Known rows, with every step that occurs
ganes > kamo: [  0.7  13.9   6.7  16.8 -10.5  -0.4  23.3   2.0  -8.7 -13.7  -7.9  15.3
 -16.7  -1.5   0.5  -9.7  20.1   8.6  -3.7  -5.8  -1.4   1.2   7.1  -8.8]
namen > kamo > ganes: [ -2.3   5.2  18.0   9.9 -23.5   3.3  18.3  -4.0 -15.5  -2.7  -9.9  16.0
 -12.0  -6.9   2.4  -8.9  17.8  -9.8  -3.6  -0.3   1.5  -6.9  -1.4  -5.0]
tugi > fufofer > namen > kamo > ganes > zolu > kuge > tili: [  3.0  10.0 -12.1  27.8 -21.4   1.7   5.7  -1.6  -2.1 -14.2  -2.0  34.1
 -11.8   1.0   2.7  -1.8  17.4 -10.9  -4.3  -2.6  -5.8  -4.8  -5.2   8.8]
fufofer > namen > kamo > ganes > zolu > kuge > tili: [  2.8   9.3  -7.7  18.5 -28.5  -0.8  16.8  -0.7  -8.4 -19.4  -7.0  31.6
 -12.9   2.5  -1.1   1.8  19.1 -11.1   4.3  -1.8  -2.4  -8.6  -5.1   7.1]
voruz > kamo > ganes > zolu > kuge > tili > namen > fufofer: [  5.9  -4.5 -14.1  10.4 -27.7   4.3  15.4   3.3 -15.3 -32.2  -7.3  18.0
 -17.7  -0.2  -0.9   1.1  30.3  -2.0 -13.6  -5.6 -17.9 -11.6  -4.7   0.6]
zuke > kuge > tili > namen > kamo > ganes: [ -3.2   7.0  14.1   3.5 -20.7   1.4   8.6   2.2 -13.2 -12.9  -5.6  21.2
 -11.9  -0.7  -3.1  -0.7  20.4  -8.8 -24.7  -0.1  -3.1  -4.6 -14.2   6.7]
ganes > kamo > namen > fufofer: [ -1.1  -8.6   7.1  13.1 -14.2  -1.2  12.0   1.5  -9.0  -9.6  -6.6  20.6
 -18.1 -11.4  -5.5 -14.2  20.8   6.5 -32.5  -1.3 -10.8  15.3  16.1 -13.2]
tili > kuge > zolu: [ -7.9  -8.1  -2.9   7.1 -13.4  12.9  27.8   2.0  -8.3  -2.0  -5.7  15.0
  -9.3  -2.3   5.3 -10.9  22.4 -11.0  -7.6  -2.5  -1.7   3.0  -5.2  -0.4]
zolu > kuge > tili > namen > fufofer > tugi: [ -2.0 -14.3 -17.9  10.6   0.5  13.1  14.6   8.5 -10.7 -11.3   8.9  30.9
  -7.5  -8.2  -0.4  -6.1  24.8  14.0 -35.2   0.8 -23.4   8.7   7.9  -0.3]
voruz > kamo > ganes > zolu > kuge > tili: [  7.9   4.6  -9.5  13.6 -24.6  -5.9  13.0   4.1 -19.9 -37.5 -10.6   6.7
 -18.7   7.4   3.1   5.3  26.7   2.2  19.3  -8.1  -3.7 -15.5  -6.4  -0.3]
kamo > namen: [ -1.7 -16.7   6.2  10.8  -6.0  -3.5  -4.3  -0.4 -10.8  -3.9  -4.6  14.6
 -13.2 -11.0   2.6  -9.3  19.1   4.8 -11.5  -1.0   0.1   8.9  13.9 -13.4]
namen > kamo: [ -2.1   6.4  11.0   8.0 -15.9   3.4  23.5  -1.7  -9.3   3.8  -2.4  20.5
  -8.9  -8.7   1.6 -10.6  15.9   4.9  -3.6  -1.4   0.6   0.5   6.6  -3.3]
tili > kuge > zolu > ganes > kamo: [ -4.9  11.5  -5.6   7.1 -19.7  10.3  48.5   0.6  -3.9 -16.8 -10.8   5.8
 -17.1   8.3   0.1 -12.4  24.4 -18.3  -7.1  -5.3  -6.5   1.5 -10.8   3.8]
tugi > fufofer > namen: [ -3.0  -4.1 -10.0  25.6   1.3  10.2  -8.2  -1.8   2.0   6.0   2.2  29.3
 -10.8  -9.3   7.8 -15.9  15.2   8.9 -11.6  -2.9  -7.4   3.8  10.4  -7.8]
kamo > ganes > zolu > kuge > tili > namen > fufofer: [  3.1  -8.0 -11.1  10.1 -24.2   7.5  18.0   4.3  -9.9 -28.9  -5.3  30.5
 -15.9   1.9  -1.5   3.5  29.4  -8.4 -20.2  -1.3 -14.8  -8.6  -0.7   3.3]
tili > namen > kamo > ganes > zolu > kuge: [  5.2   4.8   6.2  12.3 -38.0  -8.5  24.8  -4.6 -10.7 -21.8 -10.6  27.3
 -11.8  -3.5   2.1   0.5  24.0 -16.6  -7.6  -0.7  -2.0 -13.6  -2.8   4.7]
voruz > kamo > ganes > zolu: [  2.8   0.9   0.5  15.4 -26.1   0.2   7.1  -2.4 -17.7 -27.7 -15.3   6.4
 -18.6   1.3   5.7  -5.8  23.9   1.7  10.6  -6.6  -4.2 -18.1  -1.5  -8.7]
kuge > zolu > ganes: [ -4.4  -3.9 -10.1   2.3 -12.2   4.2  36.4   0.6  -3.4  -9.4  -6.0   8.5
 -13.8   6.9   0.8 -10.1  21.5   1.1   0.0  -2.7  -7.7  -6.9  -2.5   1.6]
zolu > kuge > tili > namen > fufofer: [  1.5  -8.9 -11.8   5.5  -8.9   8.8  20.3   7.2  -7.7  -9.1   4.6  28.9
 -11.3  -6.3  -1.8  -1.9  26.1   5.4 -24.6  -1.8 -14.8   4.7   6.8   0.9]
zolu > ganes > kamo > voruz: [  7.0  31.6  -8.5  13.7 -25.6   0.6  46.5  -1.4 -11.1 -27.4 -11.2   7.8
 -25.1   5.5  -0.8 -11.4  20.8  12.7   9.7  -6.0  -7.3 -10.0  -0.1  -5.9]
tugi > fufofer > namen > kamo > ganes: [ -3.9   5.1   4.9  24.6 -14.8   9.0  -1.2  -7.4  -4.1   8.6  -3.9  27.9
 -10.8 -11.6   4.7 -16.7  13.3 -10.3 -14.1  -0.3  -5.4  -0.7   0.2  -4.4]
kuge > tili > namen: [ -3.1   4.2  -3.8   8.9   5.7  13.8  10.5   4.5  -4.2  -2.8   1.9  18.6
 -12.2  -3.5   3.0  -4.8  22.5   1.7 -14.7  -4.8  -6.1   2.4   1.7  -4.4]
kamo > ganes > zolu > kuge: [  6.4  -6.0  -0.7  15.3 -30.5  -9.7  14.5  -0.1 -15.5 -32.5 -13.3  21.6
 -15.5   4.1   4.7   3.1  25.6  -5.0  12.7  -2.3   0.0 -16.7   2.2  -0.7]

Rows
[  9.3  27.9 -14.1  14.4 -33.2  -3.5  43.8   0.7  -8.6 -24.0  -1.7  29.8
 -14.7  -0.1  -0.7   1.9  21.4   7.5  -0.7  -4.0  -5.1  -9.0  -5.6   8.8] => ganes > zolu > kuge > tili > namen > kamo > voruz
[ -7.3 -16.0 -10.7   9.7 -10.6   1.4  29.9   1.3  -4.4 -15.4  -4.2  13.2
 -15.8  -1.5  -8.5 -19.9  21.1   6.2 -44.7   1.4 -25.1  15.0   4.7  -4.9] => kuge > zolu > ganes > kamo > namen > fufofer > tugi
[  0.2  -3.0   3.8  16.3 -21.6   3.1   8.0  -1.7 -12.4 -23.9 -13.9  19.2
 -16.7   2.7   5.4  -3.6  23.2  -5.0   4.7  -2.5  -1.1 -14.8   1.8  -5.8] => kamo > ganes > zolu
[ -4.1   6.5  -1.8  23.9  -8.0   8.8   3.5  -4.7   2.3  14.0   3.9  32.7
  -7.5 -13.2   4.3 -18.1  11.2   4.4 -15.7  -1.5  -6.0   5.9   6.6  -2.6] => tugi > fufofer > namen > kamo
[ -1.8  -2.2  -0.3   5.1  -6.1  -0.2   4.7   9.3 -12.2 -18.0  -1.0  19.6
 -12.2   5.2  -0.7   0.5  19.9  18.0  -6.0  -2.3  -1.7  -0.6  -2.0   2.5] => zuke > kuge > tili
[  8.8  -2.3  -4.6  14.1 -35.3 -12.8  12.0  -0.6 -21.0 -37.0 -15.2   9.0
 -18.0   1.6   5.3   1.0  26.5   2.7  18.2  -6.2  -2.9 -19.9  -1.1  -3.3] => voruz > kamo > ganes > zolu > kuge
[  1.7  21.1  -9.8  27.3 -20.8   7.9  18.7  -6.4  -3.2   6.3   1.0  32.5
 -12.5 -13.8   4.3 -19.8  10.3  14.9  -7.3  -1.6  -7.2  -0.7   2.7  -4.0] => tugi > fufofer > namen > kamo > voruz
[ -4.0  13.7  11.0   7.9 -10.4  13.8  16.6  -1.2 -10.3   0.0  -3.9  17.4
 -12.2  -5.8   0.2  -5.3  20.4 -17.2 -18.4  -2.0  -3.6  -2.8  -7.8  -1.0] => kuge > tili > namen > kamo > ganes
[  4.4  10.4   1.2  12.6 -30.0  -4.3  25.8   1.8 -13.8 -24.5  -7.7  22.2
 -13.1   5.6  -0.7   5.5  22.0  -9.1   7.9  -2.6   1.1 -10.5  -5.6   7.8] => namen > kamo > ganes > zolu > kuge > tili
[  4.6   1.0  -8.3  13.3 -18.7  -0.4  13.0   2.8  -9.9 -31.2  -7.6  22.1
 -16.3   5.8   3.0   7.3  28.2 -11.5  -3.1  -4.0  -5.2 -11.8  -4.7   3.5] => kamo > ganes > zolu > kuge > tili > namen
[ -0.3 -22.7   0.9   6.6 -15.1   1.1  -1.5   0.5 -15.6  -6.2  -3.7  10.1
 -15.1 -16.4  -1.0 -15.4  21.3  15.7 -22.9  -2.3 -13.0   9.2  14.8 -16.6] => voruz > kamo > namen > fufofer
[  7.5  26.7  -8.5   9.8 -25.4  -1.1  42.2   1.5 -12.8 -11.1   1.2  24.0
 -13.5  -6.8  -1.3  -1.6  20.0   7.1  -2.3  -3.5  -4.2  -3.7  -5.0   4.5] => zolu > kuge > tili > namen > kamo > voruz
[  5.3   4.5   7.1  13.0 -40.0 -10.4  26.3  -2.8 -15.3 -24.1 -12.1  24.7
 -12.4   0.5   1.9   0.8  21.5  -9.4   8.1  -0.9   2.4 -13.9  -0.3   4.1] => namen > kamo > ganes > zolu > kuge
[  1.6   4.5   4.0   8.9 -12.3  -6.3  16.8  -1.5  -6.3 -18.2  -9.5   5.2
 -21.4   0.0  -2.5 -10.6  21.1  -2.7 -10.3  -3.4  -4.7   7.7   8.2  -9.0] => zolu > ganes > kamo > namen
[ -2.9 -25.1   3.6   7.2 -10.7   4.1   1.4   1.1 -10.5  -1.2  -2.5  23.3
 -13.2 -14.8  -1.4 -12.9  20.6   8.8 -28.2   1.7  -9.4  12.6  17.9 -13.3] => kamo > namen > fufofer
[ -6.8  -5.4 -10.2   0.6 -16.3  14.8  36.8   0.3  -5.8  -9.0  -6.6   8.5
 -12.4   5.3   4.2 -11.6  23.9 -16.1  -2.6  -2.4  -5.8  -1.9  -9.2   3.8] => tili > kuge > zolu > ganes
[ -4.6  -6.2  -7.4   6.4   0.3  21.5  14.0   5.6  -4.3   0.0   3.9  26.5
 -12.2  -7.3  -0.8  -8.2  23.8   5.5 -32.6  -2.1 -16.3   6.5   6.1  -4.2] => kuge > tili > namen > fufofer
[ -2.5   6.6  -0.8  29.6 -23.6   7.4  -0.3  -7.8   0.4  -4.3  -6.4  33.9
 -11.9  -5.1   4.5 -13.2  14.5 -10.0 -12.4  -0.7  -6.3  -7.1  -0.2   0.7] => tugi > fufofer > namen > kamo > ganes > zolu
[  1.2  -0.8   7.1  10.9 -17.8   2.3   4.3  -1.8 -21.5 -15.8 -12.4   0.9
 -17.5  -5.7   5.8  -8.5  22.8   1.8   8.2  -5.9  -3.3 -12.3  -0.9 -13.3] => voruz > kamo > ganes
[  3.7  12.8  -6.6  10.8 -21.2  -2.2  31.2   2.7  -3.6 -15.6   1.2  29.2
  -9.2   0.0  -1.2   3.0  22.2  -2.9  -9.2  -3.6  -3.4  -2.9  -1.1  10.6] => ganes > zolu > kuge > tili > namen > kamo
[ -1.5   8.9   7.6   8.0 -28.6  -0.1  11.6   1.4  -9.4 -25.4  -8.0  26.9
 -12.7   5.8  -3.6   2.3  21.2  -8.0 -23.2  -0.5  -4.4 -10.5 -15.2  10.9] => zuke > kuge > tili > namen > kamo > ganes > zolu
[-10.1 -18.0 -11.7   8.4 -14.7  12.8  30.5   1.0  -6.9 -14.8  -4.9  13.4
 -14.5  -3.2  -5.2 -21.1  23.3 -11.2 -47.6   2.0 -23.8  19.8  -1.3  -2.3] => tili > kuge > zolu > ganes > kamo > namen > fufofer > tugi
[  4.3   1.9  -2.2  19.1 -39.0  -7.2  16.3  -5.8  -9.8 -19.2 -11.3  33.5
 -12.1  -3.3   0.7  -2.7  19.2 -10.9   3.6  -0.2  -1.5 -12.5  -0.3   3.2] => fufofer > namen > kamo > ganes > zolu > kuge
[ -4.7  -1.0  -2.2   6.3 -19.2   1.3  32.0  -1.5  -4.3 -15.8 -11.3   3.5
 -18.9   2.7  -1.8 -13.4  23.6 -23.5 -18.3  -3.4  -5.2  11.9  -5.9  -1.3] => tili > kuge > zolu > ganes > kamo > namen
[  3.2  28.5 -13.1  12.6 -28.8  -2.4  61.1  -0.8  -7.0 -25.9 -13.1   6.0
 -23.9   9.3  -4.3 -12.6  20.9   9.3   5.0  -6.1  -9.1 -10.5  -9.1  -0.1] => kuge > zolu > ganes > kamo > voruz
[  1.0 -12.6   3.5   9.0  -9.4  -7.2  -5.9  -1.0 -15.7  -8.5  -6.1   1.2
 -15.6 -13.1   3.4 -11.6  20.4  11.6  -5.1  -4.9  -2.4   5.6  10.9 -16.4] => voruz > kamo > namen
